Each row was made from one small tree. The marks that hang from a mark follow it in brackets, in alphabetical order. Every link used is in the known rows. Write each row's tree.
Known rows:
L(E): [ 11.8  20.9  -1.5  -9.0  -7.9   9.9  21.5  27.5   9.8   0.2   1.4  12.5
  18.4 -19.4   2.3  -1.5  -2.5  11.7 -12.9   2.2]
M(D(Y) G): [ 21.3  -7.2 -11.1  -3.7  -6.4 -13.1  21.2  29.5  -5.8  10.7   0.0  -3.2
  33.3   2.6 -11.0  -5.8  12.5  16.7  -4.3   6.0]
S(K(D(M))): [  3.7  -4.0  20.4 -30.9  -8.6   4.5  12.3   8.3   6.6  11.6   0.8  -6.2
  -6.9  -4.3 -10.9  -7.8 -11.7  13.5   0.9 -16.7]
K(D): [ 18.1  10.1   8.1 -28.2  -0.5   9.9  12.4  13.6   2.3   9.4  -6.8 -12.9
   6.1 -22.3  -5.7 -15.7  -1.6  15.7  -8.6 -12.4]
D(K(S) M(R) Y): [  8.5  -8.2   8.3  13.3  10.7  -1.3   5.4  14.0   7.8   8.2  19.2   8.5
   0.7  -4.8  -1.8 -11.9 -19.2  -4.0   0.9   1.8]
K(D(M Y) S(R)): [  6.2 -21.4   6.9  -8.3  11.1  -3.6  -2.5   7.1  -0.2  12.8  -4.6   6.0
  -1.8 -12.2 -16.8 -11.5 -21.1  20.0   4.6   0.7]
G(E): [  1.5  13.3  -1.6 -15.3  -6.1   9.4  13.9  11.9  10.3  13.8   0.8  12.4
  14.7 -20.1   6.2 -10.0   0.5  -0.9 -15.2   7.8]
K(D(M) S(R)): [  2.9 -19.5   9.2 -11.4   9.3  11.9  -0.1   6.4  -2.2   8.1  -6.1   6.0
   6.7 -22.9  -4.3 -14.5 -11.2  21.6   1.7  -6.7]
M(G(E) R): [ -3.4  11.7 -15.4  11.0   7.0   8.0  17.9  22.9  -4.7  19.0   2.1  15.0
  25.1 -17.0  30.5 -11.2  20.0   0.3 -11.6   6.4]
D(K(S(R)) M(G(E)) Y): [ -9.9 -22.5   0.7  18.8   4.5 -10.6   3.5   5.9   1.0  12.5   7.5  29.5
  14.0   3.7   0.7  -2.1   9.8 -14.0  12.5  11.2]
S(K R): [  9.3  16.7   9.9 -18.1  -7.4  -7.8  13.0  13.6 -10.3  -4.5   0.0  -3.1
  44.9 -33.4  13.9  -4.9 -15.3  12.3  -8.6  -9.5]
S(R): [ 17.0  17.5   2.7 -10.4  -3.5   5.2  12.0  17.9  -6.4   0.5  -6.7  -0.1
  42.4 -41.8  15.3 -11.3 -10.8  17.2  -6.1  -0.6]
M(R): [ 16.6  21.9  -2.7  -2.5   5.1  11.7  16.4  25.8  -2.3   7.9   3.1  -3.1
  27.0 -34.0  21.7 -15.9  -9.5  13.5 -14.1  -1.6]
D(K M(G) Y): [15.1 -3.4 13.3  2.7 -8.4 -3.1 21.1 16.3  8.4 13.1  6.5  2.8  5.0  5.2
 -5.6 -2.4  6.7 -3.8 18.0  5.0]
E(G): [ 25.4  20.7   5.5 -13.7  -6.0   4.0  24.0  24.2   1.3  -1.2  -4.7   2.2
  15.2 -33.0  15.2 -12.9   4.7   9.0  -1.6   6.3]
M(D G(E(L))): [  3.4 -10.7 -12.4  -2.5  -9.5   1.8  13.1  32.5   9.2  12.4  -2.7  30.3
  16.8   9.1   9.2 -15.3  39.9   1.6 -17.4   3.1]
D(K): [ 21.3  19.7  15.3 -13.9 -10.2   7.0  17.0  12.9   6.3  -1.4   5.5  -6.5
  25.0 -22.8   2.4 -10.9   0.0  -5.4  -4.3 -10.4]
K(D(M(R) Y) S): [  5.1 -17.7   1.0   0.4  20.7   2.2   1.3  15.4   3.5  19.6   6.1   2.8
 -18.1  -4.2  -9.5 -15.9 -19.3  16.6  -3.0   0.6]
D(K M(R)): [ 11.7  10.5   9.3   6.2  -5.6  13.9   9.6  17.4   6.0   6.8  10.5   5.6
  17.5 -20.3  15.8 -15.7 -10.7   0.0   3.8  -9.6]

Write each row's tree:
[  3.6  -0.9   6.0 -10.6   1.7 -10.9   4.8  12.5  -0.3  18.5   6.2  -4.3
  -6.3   0.2  -6.7 -10.8 -24.5  13.1  -0.5 -12.2]	S(K(D(M(R) Y)))
[  5.8 -10.4  16.6   2.0  -0.1   8.6   4.1   8.0   1.7  -3.6   6.8  12.7
  23.1 -24.6   3.9 -10.8 -11.3   1.1   7.1  -5.3]	D(K(S(R)) M)
[ 16.0 -20.6  -7.0  13.5   2.6 -23.3   5.5  19.0 -17.1  -6.4   5.4   6.6
  53.3  -3.6  -9.1  -7.9  13.8   3.4   0.5  -6.7]	M(D(K(S(R)) Y) G)
[-13.1 -31.4  -7.0   6.3  14.0  -6.6  -0.9   5.5  -2.7  23.4  -5.2  23.3
  -3.7   4.0  -7.1  -7.0   8.3   6.0   7.8   9.7]	K(D(M(G(E)) Y) S(R))
[ 16.5   1.4 -11.2  15.0  -5.3  -2.2  14.3  30.1 -14.4  -0.2   6.7  -0.6
  55.0 -10.8  15.9 -16.0  22.5   4.4  -5.4 -19.4]	M(D(K) G R)
[ 20.3  -0.7 -14.6  17.9  -3.2 -17.6  11.8  29.0 -13.5   4.5   8.0  -1.1
  46.6  -0.7   3.1 -12.5  13.8   3.1  -2.4 -11.4]	M(D(K Y) G R)
[ -1.9  -7.2  11.1   3.7 -12.0  12.8  13.3  19.4  23.3  14.8   4.6  36.0
 -13.8  13.5  13.8 -12.2  34.0 -19.5   4.7   4.1]	D(K M(G(E(L))))
[  4.1 -27.6   2.2   2.4  16.4  -5.0   6.4  12.7  -7.4  14.4  -6.3   6.2
   2.2  -3.8  -8.4  -7.1   1.6  19.1  13.2   3.9]	K(D(M(G) Y) S(R))
[ 14.3   8.1  11.9 -32.0  -2.6 -18.3  11.5   8.9   0.5   9.5   1.9 -15.7
   0.9  -2.4 -21.0  -6.1 -14.2   9.1  -8.5 -12.7]	S(K(D(Y)))
[10.9 -0.8 -5.4 14.0  7.0  2.1 20.9 28.8 -0.5 21.5  4.3  5.9  7.4 -4.0
 14.1 -7.2 -2.7 13.9  9.0 14.4]	D(M(G R) Y)
[ -8.6   0.6  -3.8  20.2  -3.2  11.0  12.1  15.9   3.4  18.2   9.0  23.4
  15.7  -4.1  25.3 -11.0  19.2 -12.4   6.9  -1.4]	D(K M(G(E) R))
[  4.0 -13.3   6.9  19.4  13.0  13.9  16.5  21.2  -0.4   5.8  15.4   9.8
  12.2  -6.1  18.0 -10.9  13.1  -4.0   5.7  -4.2]	D(K(S) M(G R))
[-15.6 -15.5  -1.9  -4.8  -3.5 -20.2   1.7   3.6  -6.5  22.3  -5.3  16.9
   7.6   8.5  -4.2  -0.7   3.5   4.4  11.1  -2.6]	S(K(D(M(G(E)) Y)) R)
[-13.9 -25.9 -12.7  12.8  22.4   0.0   3.4  13.1   1.2  31.2   5.1  21.3
 -19.3  12.6  -0.9 -11.6  11.0   2.3  -0.3   8.4]	K(D(M(G(E) R) Y) S)
[  4.6  -5.5  11.8 -18.0  -6.5 -16.9   0.3   4.7  -4.3  10.9  -4.4  -1.3
   9.7  -8.8 -13.8  -6.2 -26.0  18.5   8.1 -10.8]	S(K(D(M Y)) R)
[ 13.5  -7.5  -5.7   8.2   4.2  -0.5   3.8  21.3  -8.5  -6.1  15.5   3.0
  43.5 -15.0   1.5 -19.5   1.3   2.5 -18.1 -19.2]	M(D(K(S)) R)
[ -2.0  -3.2  -2.8  23.0  -1.4  -2.4   6.1  25.0  16.6  21.2   9.6  37.7
 -13.7  17.0  19.4 -15.8  20.9 -18.5   3.4   7.6]	D(K M(G(E(L)) R) Y)
[ 17.9  -9.3  -9.3  12.0   6.6 -16.0   1.6  21.8  -6.2  -1.5  17.3   2.5
  35.0  -6.6  -9.8 -16.0  -7.9   1.2 -15.5 -11.7]	M(D(K(S) Y) R)
[ 15.3 -15.6 -12.3  21.1  11.3 -16.8   9.8  28.0 -12.5   0.9  15.9   3.2
  38.9   4.2  -2.2 -12.6  15.0   0.6  -8.1  -8.1]	M(D(K(S) Y) G R)
